Each row comes from the steps of one walk. Every step used is in the known rows, and no mark comes twice. Write the walk behind each row, first mark first.
Known rows
luma/rudun/zapek: [-40.4  24.4  13.9  19.0  -1.9 -16.0 -10.6  16.1  21.0  35.7  -3.8 -14.3
  16.1 -25.6   7.4   4.5  -4.1   6.9  -7.9  -9.4  -8.0]
vigam/dofifup/sama/rudun/zapek: [-40.0  23.1  -4.6   6.9  -6.7 -10.4 -24.1  12.8   6.6  14.8 -31.4 -17.8
  16.4  -5.8 -15.7  -8.1  11.2  -0.2  -7.6 -14.3  -2.1]
dofifup/vigam/sama/rudun: [-35.8 -12.4  -3.7  -2.0  35.4  12.1   9.9  -3.7 -52.5  19.5  -8.6   3.9
  22.0  20.7 -25.3  17.8   6.4  -5.8  22.1 -30.6  20.1]
zapek/rudun: [-65.1 -27.4   0.4  15.5   9.2   7.9  18.0  -8.9 -31.3  55.0  23.0  23.6
 -18.3  -7.3  14.6 -19.5  20.1   6.4  12.5 -26.2  23.6]
zapek/vigam: [-18.9  26.0   1.1   2.4  18.7  22.1  13.7  -6.7  19.6  23.1   5.6  19.5
 -22.1  12.3   4.8  17.7  11.9  -4.9  11.8   3.6  -7.0]
vigam/dofifup/sama/luma/rudun: [ 24.3 -44.4  -8.1 -12.7  -3.9  -8.5 -22.6  -7.8 -27.4 -17.1   6.9 -30.4
   5.3 -18.9   3.3   7.5  -9.9  -5.8  -4.5   4.3 -10.0]
vigam/sama/luma: [  2.6 -13.3  31.2   4.8  15.0  20.1  -1.7  -4.0  -4.2   1.4  -4.0  -6.8
  -4.9   2.1   7.1   3.4   2.9  13.1   7.0   3.0   0.1]
sama/luma/rudun/zapek/vigam: [ 17.0  20.8  24.6  -0.7   8.1   3.0   1.0   8.4  30.1  -8.2  -2.2 -15.3
   7.9   2.2  13.4  19.1 -10.2  -6.5  -2.9   9.9 -26.9]
luma/dofifup/sama/rudun: [-22.6   5.7 -26.7 -20.7 -14.7  -3.0 -15.8   8.4 -24.6   8.2   6.4   1.4
  -0.2  -3.2 -25.9  -8.6  13.5 -12.1   0.7 -17.5  29.9]
rudun/zapek/vigam/sama/luma/dofifup: [ 46.7  29.5  33.2   0.9 -36.3  -1.4   0.9  19.6  33.1 -22.8 -20.1   3.8
  -7.4  17.3  16.0 -11.0  -9.5   9.6 -10.4  38.1 -11.8]
rudun/sama: [-51.0 -24.6  13.4  -6.7  -6.0   1.5   9.6 -14.3  12.1  40.8  12.7  40.4
   6.2  -5.3 -18.0  -4.1   3.0   2.6  -0.8 -44.6   2.6]
dofifup/vigam/sama: [-15.1 -27.8   3.5  22.0  39.1  14.9  30.0   0.4 -21.5  34.8 -13.0   7.5
   3.0  15.7  -4.8  14.1   7.7  11.8  11.6  -4.2  13.4]
sama/rudun/luma/dofifup/vigam: [ 28.2  33.7 -51.3  -0.3  -3.6 -23.2  19.7   3.0  -6.9 -32.4   6.4  17.8
   8.8  13.1 -12.7  -4.1 -12.2 -10.8  -1.2   9.3  14.5]
sama/rudun/luma/dofifup: [ -1.4  55.4 -26.6  -9.9 -46.6 -12.8 -16.8  -2.0  10.7 -34.1  20.4  17.9
   3.9  -4.0  -5.9 -15.5  -5.7  -4.6  -2.4   3.2  16.1]
vigam/sama/rudun/luma: [-32.9   5.7  -0.4  -5.1  -1.0  21.0 -17.2 -19.8 -11.3 -29.1  22.6  -7.4
  26.5  -4.5 -12.4   8.7   3.9  -0.1  15.0 -29.7  20.4]
dofifup/vigam: [-11.7  13.6 -37.4  20.3  44.2  -9.4  34.3   1.3  -9.4  31.8  -3.9  18.2
  -9.2   8.1  -8.7   9.2   3.6  -1.5   6.6  -0.8   8.8]
vigam/dofifup: [-38.2  29.2 -18.8  22.6 -10.2  -6.7 -12.9 -15.4  -3.4  24.6 -28.5  21.4
 -18.7   6.6   5.9  -3.4   7.2   9.8   5.7  11.1 -19.6]
sama/luma/dofifup/vigam: [ 50.4  25.5 -34.8   5.6   6.2 -27.1  29.4  13.5  -1.2 -14.3  -8.0  18.9
 -12.0  16.8  -1.0  -8.0 -13.3  -3.5  -6.3  29.5   1.6]
sama/luma: [ -1.4  22.9   4.8   3.5  13.3   2.3  -2.4  -4.1   8.0   1.9   6.0   1.6
 -17.2  -8.1   6.7  -1.5   1.5   3.3   3.5   4.7  -4.5]

Write each row's walk
[  4.0  34.6   5.6 -10.1 -11.2   4.0  -2.0  18.0  29.5  -3.6 -13.3  -3.6
   3.1  14.3  -8.6   2.8   5.5 -11.2  -6.4   4.6  -3.4] -> luma/dofifup/sama/rudun/zapek/vigam
[ 28.8 -23.4  13.9   8.2  35.4   9.5  19.8  -0.2 -15.8  -8.5 -10.9  -6.9
   2.9  14.8   1.5   8.4  -4.2   7.1   7.2   7.2  -0.2] -> dofifup/vigam/sama/luma
[ 16.0 -44.6  -3.0 -16.6   8.1  -2.0 -13.8  -1.7 -21.9  -5.2  24.1 -31.3
   3.8 -27.8   0.6  10.7  -6.7  -7.0  -3.8  -5.7   3.9] -> dofifup/sama/luma/rudun
[ -1.1 -21.2  22.9 -15.6  -2.8  -2.1   3.3 -13.3  10.8  -3.0   9.4  19.4
   3.8  -3.3  -7.9  -6.8  -7.6  -0.6  -2.4 -24.9  -9.7] -> rudun/sama/luma
[ 27.1  12.1   8.4 -17.3 -46.8 -19.8  -0.1   4.0  22.1 -14.1   3.3  32.8
  -7.0   3.3  -2.6 -24.3 -14.3   1.6 -13.5   5.8  -4.8] -> rudun/sama/luma/dofifup
[ 16.3  -6.7 -33.1  -6.4 -31.9  -0.4  -8.2   6.7  26.8 -18.6  20.0  -5.4
 -12.9 -20.7  -3.7 -19.4  11.1   2.4 -18.7  14.0  27.8] -> rudun/luma/dofifup/sama
[-39.7  -7.5 -29.2 -13.0   1.7   2.9 -25.1  -9.2 -38.0   8.4 -11.9  -6.0
   5.1   2.2 -25.6   0.2  15.0 -10.5   7.2 -23.1  10.7] -> vigam/dofifup/sama/rudun
[  3.7  -5.9  15.7   3.4   0.3 -14.7 -15.1  18.6  20.4   2.5  -2.8 -39.1
  17.2 -28.4   4.8   0.0  -6.0   3.2 -17.3  -0.9  -7.5] -> dofifup/sama/luma/rudun/zapek
[ 23.1 -40.1  32.8 -13.2  12.0  14.8  -4.9  -8.0 -24.3 -13.2  13.9 -21.3
  12.0  -1.9  10.1  25.8 -14.5  -3.5   9.1  -0.3 -11.3] -> zapek/vigam/sama/luma/rudun
[-35.6 -15.8 -12.1  11.0  -6.1  10.9   6.4 -20.8  -3.6  -8.3  42.7   8.3
   0.2 -17.2  16.0 -17.4  10.4   4.7   6.1 -21.4  23.0] -> zapek/rudun/luma
[ 25.7  46.2  -5.1  -2.2 -35.1 -17.5  -3.8  11.1  17.3 -10.7  -0.1  19.2
 -22.9  -0.3   9.6 -19.8  -7.0   5.3  -7.6  28.8  -1.2] -> sama/luma/dofifup
[ 11.1  -5.8  11.5   7.3 -13.4 -19.5 -23.3  11.8  13.9  -8.4 -20.8 -38.1
  17.8 -19.7   8.6  -2.9 -10.6   3.6 -17.7   9.2 -22.5] -> vigam/dofifup/sama/luma/rudun/zapek
[-16.8  46.4   1.2   9.2 -10.3  -2.2 -14.5  -7.4  10.6  -3.1 -42.5   8.9
   3.0  26.0   1.8   7.5   0.3  -4.0   4.9  11.4 -37.0] -> sama/rudun/zapek/vigam/dofifup
[ 42.0 -20.2  -4.7  -9.9   3.9  10.0  -8.9  -8.5   5.7 -31.0 -14.4 -16.5
 -16.9   7.0   4.7   0.2   4.1  -4.4  -5.5  23.1 -16.9] -> zapek/vigam/dofifup/sama/luma
[  1.9 -11.3   3.5  -7.7   6.3  -7.1 -12.5  -5.2 -21.4  -0.9  22.3 -14.4
   5.6 -21.2   7.2  13.8 -12.5  -5.2   5.9  -5.0  -6.9] -> sama/luma/rudun
[ 26.6 -46.5  13.1  -3.1  24.0  -0.1   5.4  -2.4 -39.3  -9.9  10.2 -22.4
  19.8  -4.2   4.9  21.9 -17.8  -2.3   6.7  -2.2  -2.9] -> dofifup/vigam/sama/luma/rudun
[ 44.5 -29.9 -18.7  -5.5  -6.3 -28.5  40.8   5.6 -18.7 -13.0   2.4  32.6
   1.1  21.8  -3.5 -21.2 -16.8  -6.2  -7.9   2.0   5.7] -> zapek/rudun/sama/luma/dofifup/vigam
[ 24.8  -1.1  50.0   2.6  13.8  23.1   4.7   4.1  22.2 -14.1 -16.1 -14.8
   1.2  14.9  13.2   9.3  -0.7   9.5   2.8  12.8 -16.4] -> rudun/zapek/vigam/sama/luma
[-19.5 -17.3  35.0   8.6  20.7  40.4  13.9  -5.6   2.2  26.7  -5.4   8.1
  -6.4  19.8   6.4  19.8  14.0   9.0  15.5  -0.1   0.6] -> zapek/vigam/sama
[  9.3 -34.9 -28.2  -6.5 -34.0   0.8  -0.3   3.8   6.6 -13.9  27.5  -2.9
 -11.9 -18.0   3.3 -30.7  13.8   1.9 -15.6   4.7  35.1] -> zapek/rudun/luma/dofifup/sama
[-17.3  46.7  17.9  14.1  10.5  10.9  10.8   9.4  48.2  22.0 -13.2   6.3
  -9.1   8.6   8.6  10.6   8.6   0.9  -0.2   8.1 -17.2] -> rudun/zapek/vigam
[ 25.4 -19.0  -9.4  -3.8  -0.3   1.8 -15.0  -6.8  -1.2 -18.4 -15.6 -16.5
 -15.3  -4.5   0.8  -8.4   5.5   1.8  -7.6  16.9  -8.8] -> vigam/dofifup/sama/luma
